Each row was made from one small tree. The marks that hang from a mark follow it in brackets, in the order of their numbers. Every link used is in the known rows. Write each row's tree.
(in the rows, 128 means zero)
Known rows:
j_303[j_451[j_248[j_523]]]: [ 97 134 120 194 149 140 175  80 127 140  77 141  94 158 156 115 135 100
 137 155 102 123 126 117 140 165 124 122 115  95 148 186 149 146  91 107
  61 121 107  82 145 130 160 206 156 127 114 149 117 187  96 113 107  90
  84  98 146 124 132]
j_523[j_118[j_451]]: [ 87 141 108 222 134 133 166 109 159 156 120 143 136 166 132 124 120 104
 142 140 144 120 137 121 125 152 130  98 109 101 145 171 168 166  91 142
  57 128 116 108 112 124 123 109 125 132 108 150  96 177  90  84 112 108
  95 116 148 124 154]
j_248[j_961[j_118[j_451]]]: [100 140 109 207 126 130 162 155 126 132 118 150 125 132 137 118  94 109
 141  92 135 133 145 122 154 105 131 123 100 108 133 177 165 156  99 105
  31  85 123  75 117 111 117  94 136 127 124 156 111 172  86 104  94 139
  76 122 151 114 125]
j_523[j_118[j_451] j_248]: [ 82 143 103 223 153 131 169  97 167 173 115 138 148 171 142 128 121 101
 151 131 118 133 123 120 127 175 133  96 110 142 138 167 179 180 114 165
  71 126 118 103 128 130 138 135 118 135 111 153 101 174  84  73  98 121
 117 106 141 119 160]
j_248[j_451[j_303] j_523 j_961[j_118]]: [ 99 139  99 215 133 133 158  90  74 122  75 138 105 119 149 122  79 106
 144 100 114 120 151 124 177  91 128 132 101  89 147 223 164 159  97 112
  51  91 107  30 135 104 159 121 137 135 137 157 126 196  87 119 134 126
  51 118 143 131 146]
j_961[j_118 j_277[j_451[j_303]]]: [ 98 143  91 251 149 129 150 193 137 129 108 139 108 124 134 144  88 106
 144 101 117 128 132 124 134 119 125 108  97  94 152 193 166 152  95 109
  71 106 134  40 139 112 135 114 130 145 128 154  94 176  95 102 139 114
  83 112 133 132 135]
j_961[j_277[j_451]]: [ 91 139 105 220 145 128 160 158 148 133 118 149  98 129 134 133  94 101
 142 119 127 130  89 117 135 146 129  95 112 106 153 172 148 146  88 120
  71 111 139  64 136 115 134 156 127 135 130 153  91 174  99 100 118 108
  94 108 128 126 126]
j_118[j_451[j_248]]: [101 138 128 210 138 133 175  96 144 158 103 151 100 157 148 109 124 102
 142 120 138 128 132 120 126 157 127 106 111 117 140 172 173 146 105 116
  69 111 116 121 119 129 121 145 141 134 112 150 104 174  95  85  93 101
 103  92 138 118 130]
j_118[j_451[j_248[j_523 j_961] j_303]]: [102 135 115 206 130 131 175  54  81 149  74 144  86 141 149 109 105 102
 143 112 125 121 154 125 168 132 125 127 121 105 141 216 177 152 105 116
  67  93 101  70 131 123 141 170 136 147 116 156 115 189  87 108 103  99
  71  91 163 116 138]
j_277[j_451[j_248] j_523]: [ 94 139 129 198 157 137 174 128 148 141  96 141  78 135 154 121 118  94
 147 133 125 127 109 124 137 154 133 114 110  84 147 180 161 120  83 128
  61 126 126 108 153 121 148 191 148 114 122 153 117 181  88 103 108  72
  79  88 141 131 120]
j_277[j_451]: [ 85 136 116 210 143 132 170 132 141 131 125 147  99 143 144 130  95 100
 143 125 126 130 109 117 132 171 133 112 109 100 150 170 157 145 106 125
  60 117 130  87 124 117 134 161 133 121 134 144  99 183 102  92 115 103
  76 109 130 124 136]
j_451[j_248[j_961[j_277]] j_303]: [107 141 123 204 145 130 167 119  67 135  94 142  73 120 136 125 110 105
 144  97 123 136 123 122 131 103 126  94 119 142 146 191 159 155 129  96
 109  88 132  77 103 118 118 162 130 146 119 156  95 169  84 116 111 120
  96  96 145 115 125]
j_961[j_118 j_277[j_523[j_248]]]: [ 91 153  97 218 178 135 152 209 165 144  82 139 111 114 141 144 124 106
 151 108  93 137  84 125 148 100 133 113 100 137 155 165 163 157  99 132
  75 115 141  68 155 124 152 144 132 132 118 166  99 152  78  99 113 131
 142  91 134 125 121]
j_523[j_118]: [ 85 142 117 203 151 139 167 119 137 140 121 136 121 158 133 133 131 106
 141 144 131 126 127 117 113 128 133  95 108 113 154 164 158 167 124 135
  82 135 124 116  96 126 128 126 130 121 114 145  93 171  95  93 126 114
  99 114 141 126 155]
j_248[j_451 j_523[j_118] j_961]: [ 88 137 113 189 134 134 165  41  96 138  84 137 119 137 141 111  92 100
 143 135 131 122 130 119 167 115 133 107 114  90 147 207 142 167  91 136
  54 113 108  68 125 108 163 154 133 123 127 157 127 199  81 115 125 110
  54 123 146 135 156]
j_451[j_303]: [ 89 141 108 212 145 134 170 128 101 127 119 142  85 147 143 143 110 108
 140 125 124 122 127 121 123 138 129 111 112 121 159 176 173 160 130 124
  99 115 123  86  99 123 127 141 127 138 123 143  85 173 101  90 130 120
  94 100 138 118 152]
j_303[j_451[j_248]]: [ 98 136 126 197 147 137 177 109 127 136 106 144  96 159 152 118 131 100
 140 142 117 132 127 117 114 185 125 109 110 116 138 165 150 149 101 103
  70 115 118 103 125 124 125 182 149 124 116 145 109 179  93 105 100 105
  89 104 146 120 129]
j_118[j_451[j_303]]: [ 90 140  99 233 130 128 168 120 126 144 115 148 101 153 142 134 101 105
 141 121 131 116 135 126 136 167 125 117 112 108 150 183 187 164  95 130
  76 108 114  77 117 123 117 121 123 148 119 146  90 178  98  82 116 110
  93 105 146 116 149]
j_277[j_523]: [ 84 146 115 189 154 138 170 158 139 131 104 144  86 132 144 138 122 104
 140 137 126 121  94 124 143 127 135 121 112  98 163 165 159 143  90 132
  74 126 129 101 125 121 141 162 138 117 121 152  97 167  91 100 116 103
 106 101 146 122 128]
j_523[j_118[j_451] j_248[j_961]]: [ 84 141 110 204 143 128 171  93 130 162 116 138 142 154 137 120 101 100
 153 114 126 141 128 122 143 158 136  97 114 154 129 175 166 181 119 156
  58 105 122  92 119 121 126 143 115 130 117 156 108 178  76  92  85 136
  99 114 150 112 151]
j_118[j_451]: [ 89 139 111 216 130 130 170 121 148 146 123 154 108 153 141 122 108 105
 139 124 139 123 117 120 140 158 128 112 111 110 149 168 170 158  90 129
  62 111 118  93 117 122 121 126 131 133 120 148  93 174  96  82 102 111
 100 109 138 115 138]
j_961[j_118]: [ 96 144 114 205 150 138 163 170 140 124 116 143 115 138 139 135 125 111
 139 113 119 131 131 116 125 102 131 118  95 114 153 163 165 153 121 106
  63 114 130  97 110 121 130 103 143 121 122 148  99 164  97  96 119 132
  98 110 129 123 136]
j_451[j_248[j_523 j_961] j_303]: [102 136 125 187 144 136 175  68  61 135  77 138  73 133 148 119 115 104
 142 117 110 125 144 121 155 109 129 122 121 116 150 208 168 148 138 111
  90 100 110  79 116 123 151 182 139 135 120 154 112 186  89 117 116 106
  74  88 155 118 140]

Which tree is each row?
[108 139 117 220 143 138 164 105 152 154  73 143 118 147 152 108 136 106
 140 118 117 122 154 119 154 109 124 127 100  87 143 193 175 143  95 102
  42 113 105  91 146 132 157 125 152 133 109 157 119 178  92  94 106 101
  98  88 140 127 132]	j_961[j_118[j_451[j_248[j_523]]]]
[ 86 139 101 219 136 136 166  80 158 158  91 140 136 162 137 121 123 104
 138 153 133 112 138 120 154 143 129 112 114  81 154 188 166 165  81 142
  49 133 102  88 132 130 158 136 128 134 107 153 103 185  90  90 123  94
  97 109 152 130 158]	j_248[j_523[j_118[j_451]]]
[ 83 143 105 215 151 129 168  58  81 152 101 130 125 147 146 127  79  97
 158 110 114 137 130 125 138 158 135  95 112 154 134 197 169 185 131 162
  91 104 118  67 116 109 140 148 115 135 129 153 118 192  74  97 117 133
  72 118 141 127 167]	j_523[j_118 j_248[j_451[j_303] j_961]]
[ 99 138  92 224 126 130 159 117 102 133  86 142 115 130 141 124  91 109
 140 100 119 118 166 126 181 101 126 141 105  86 145 210 177 161  97 113
  39  91 104  40 134 115 144 111 131 144 122 158 112 186  87 109 118 125
  66 111 160 120 141]	j_248[j_523 j_961[j_118[j_451[j_303]]]]
[ 99 138 122 207 153 139 175  69  95 141  75 137  76 148 153 126 131 105
 141 136 106 119 139 120 142 132 126 120 116 108 160 200 179 149 131 116
 102 120 108  89 121 134 157 179 141 139 114 149 104 181  97  97 126  92
  98  77 141 125 150]	j_451[j_248[j_523] j_303]
[ 99 133 124 176 139 137 177  69  94 129  81 142  89 141 153 108 114  99
 139 138 108 132 133 119 157 148 127 127 118 105 138 192 141 148  98  97
  50 100 108  70 137 120 150 210 152 124 121 155 126 189  85 129  92 105
  65 107 159 118 122]	j_303[j_451[j_248[j_523 j_961]]]
[102 144  96 242 135 128 150 186 167 144 106 151 127 131 130 127 109 110
 139 103 131 126 121 122 142 105 123 109  98 102 148 173 164 159  71 102
  51 103 128  66 134 118 122  84 133 144 116 160  93 161  91  94 113 128
 116 114 135 122 124]	j_961[j_118[j_451] j_277]
[ 89 138  99 220 138 133 165  61 100 134  79 144  87 142 153 128  92 102
 141 130 112 111 122 122 163 140 126 125 114  89 162 212 171 160  88 134
  80 115 105  48 136 116 166 161 134 140 132 150 109 198  97  93 142 103
  75 104 131 133 160]	j_248[j_451[j_303] j_523]
[ 85 144  91 235 142 134 165 131 147 158 100 132 119 154 134 139 114 102
 144 145 139 110 143 135 138 145 130 114 113  74 152 192 182 161  68 159
  64 136 108  89 134 122 131 126 119 141 104 153  98 180  81  89 131  83
  89 109 168 131 154]	j_277[j_523[j_118[j_451[j_303]]]]
[ 94 143  94 228 144 126 163 134 110 148 108 141 128 138 145 131  86 106
 153  82 106 139 146 127 154 138 131 125 102 147 129 188 189 176 127 132
  58  84 118  55 128 116 121 108 121 145 124 156 108 176  78  93  96 149
  89 106 149 109 142]	j_523[j_248[j_961[j_118[j_451[j_303]]]]]
[101 141 117 186 148 133 167 154 115 135  81 143  77 116 141 118 113  98
 143 127 117 135  99 129 148 137 128 110 119 101 140 183 131 141  58  95
  62  96 128  65 152 110 124 204 144 129 116 164 115 174  70 138  94  99
  87 109 163 121  97]	j_303[j_451[j_248[j_961[j_277[j_523]]]]]
[ 93 151  85 236 162 129 152 202 189 162  81 144 125 122 139 134 113 104
 151 106 105 132  94 130 160 121 131 118 101 124 146 172 174 161  65 138
  52 108 131  59 173 123 141 130 128 142 114 169 103 157  75  92  99 123
 141  97 139 123 118]	j_961[j_118[j_451] j_277[j_523[j_248]]]
[107 134 117 187 144 140 168 110 102 127  77 136 106 133 152 112 121 104
 140 121  99 134 158 119 156 113 126 132 103  94 133 197 143 147  98  82
  34  96 109  62 143 116 153 169 160 120 120 158 133 184  83 136 100 117
  62 111 159 123 119]	j_303[j_451[j_248[j_523 j_961[j_118]]]]
[100 135 129 178 139 134 179 105  96 129 109 142  93 145 149 110 113  99
 142 125 120 139 131 119 128 161 128 112 114 123 130 175 141 149 108  95
  60  94 122  92 118 114 117 184 146 122 122 150 117 181  85 123  86 117
  66 114 156 114 119]	j_303[j_451[j_248[j_961]]]
[ 84 141  98 223 151 132 168 152 133 128 107 138  81 133 146 145  89  98
 146 132 125 118 116 132 148 160 132 126 112  70 156 192 173 137  78 147
  70 123 124  66 149 115 144 171 129 129 129 149 101 188  92 101 133  83
  72 102 149 130 137]	j_277[j_451[j_303] j_523]
[ 99 138 103 207 128 132 161 127 125 132  89 147 123 128 141 115 101 109
 139 104 123 124 146 120 183  89 130 137 103  86 143 198 165 157  92 105
  22  93 109  56 136 115 150 117 139 129 122 161 118 181  87 113 102 125
  74 115 154 118 128]	j_248[j_523 j_961[j_118[j_451]]]
[103 140  93 216 128 128 151 149 131 138  78 150 122 113 131 116  98 110
 138  99 121 126 127 121 184  72 125 125 106  91 147 200 154 159  73  96
  33  86 118  32 147 112 147 111 133 143 119 169 109 172  83 120 107 129
  92 114 149 120 119]	j_248[j_523 j_961[j_118[j_451] j_277]]
[ 88 140  97 223 155 121 163 134  95 139 109 141  95 122 140 139  66  97
 155  91 104 144  97 125 151 159 133 102 117 152 138 191 162 168 126 135
  92  85 139  30 141 111 133 181 111 146 137 158 100 180  82 104 106 131
  87 101 140 114 134]	j_523[j_248[j_961[j_277[j_451[j_303]]]]]
[ 82 144 102 233 161 132 166  68 117 161  99 130 129 164 150 135  98  98
 157 127 109 130 126 124 122 177 132  93 109 145 142 192 177 185 123 173
 100 125 116  79 125 120 149 143 117 139 124 150 110 188  84  80 131 121
  92 107 131 133 178]	j_523[j_118 j_248[j_451[j_303]]]
[108 141 112 242 140 134 166 133 133 152  96 141 111 152 149 121 123 108
 144 103 126 125 172 125 127 127 122 119  98 102 136 192 193 149 110 106
  68 106 112  96 124 127 120 101 144 146 109 152 106 175  89  88 114 111
  90  93 145 125 139]	j_961[j_118[j_451[j_248 j_303]]]
[ 83 143  94 241 152 129 168  91 143 172 112 132 140 171 142 138 112 101
 154 130 116 127 141 126 124 184 130 100 111 140 140 185 192 184 121 168
  90 126 113  88 124 130 131 127 113 148 109 150  94 178  81  70 114 116
 108 103 148 119 170]	j_523[j_118[j_451[j_303]] j_248]
[100 141 105 217 134 130 160 121  77 122 104 140 107 123 146 126  71 106
 146  87 126 129 151 124 149 101 130 120  99 106 138 202 167 161 107 114
  61  85 120  51 113  99 128 103 133 133 138 153 119 189  85 111 128 139
  53 124 137 127 143]	j_248[j_451[j_303] j_961[j_118]]
[ 92 145 109 195 137 127 157 138 109 129  78 150  83  99 136 121  78  99
 146 109 135 129  74 128 171  97 133 106 117 101 151 191 137 149  46 121
  62  91 134  48 145  98 137 167 130 128 135 167 113 179  73 124 114 113
  83 118 138 127 113]	j_248[j_451 j_961[j_277[j_523]]]
[ 88 136 106 200 127 132 166  74 118 148  94 141 130 146 134 113 104 103
 140 134 136 119 143 121 167 118 132 115 117  87 146 198 157 168  91 134
  39 113 105  75 123 119 150 141 126 131 113 158 112 188  84 106 108 105
  75 119 164 121 148]	j_248[j_523[j_118[j_451]] j_961]
[ 77 143 108 206 170 132 171 142 164 146 104 139  99 136 154 138  98  94
 155 128 102 135  81 126 152 183 138 119 111 118 149 172 165 146  93 160
  62 123 132  78 163 121 158 200 130 117 131 156 111 179  87  91 102  99
  99  93 136 123 131]	j_277[j_451 j_523[j_248]]
[103 134 113 187 140 133 167  98  97 135  69 144  86 125 142 110 117 100
 138 131 106 132 112 119 158 132 124 112 121 109 142 194 132 152  80  90
  62  93 117  47 148 118 150 209 146 138 118 162 117 181  82 137  97 106
  87 105 155 120 114]	j_303[j_451[j_248[j_523 j_961[j_277]]]]
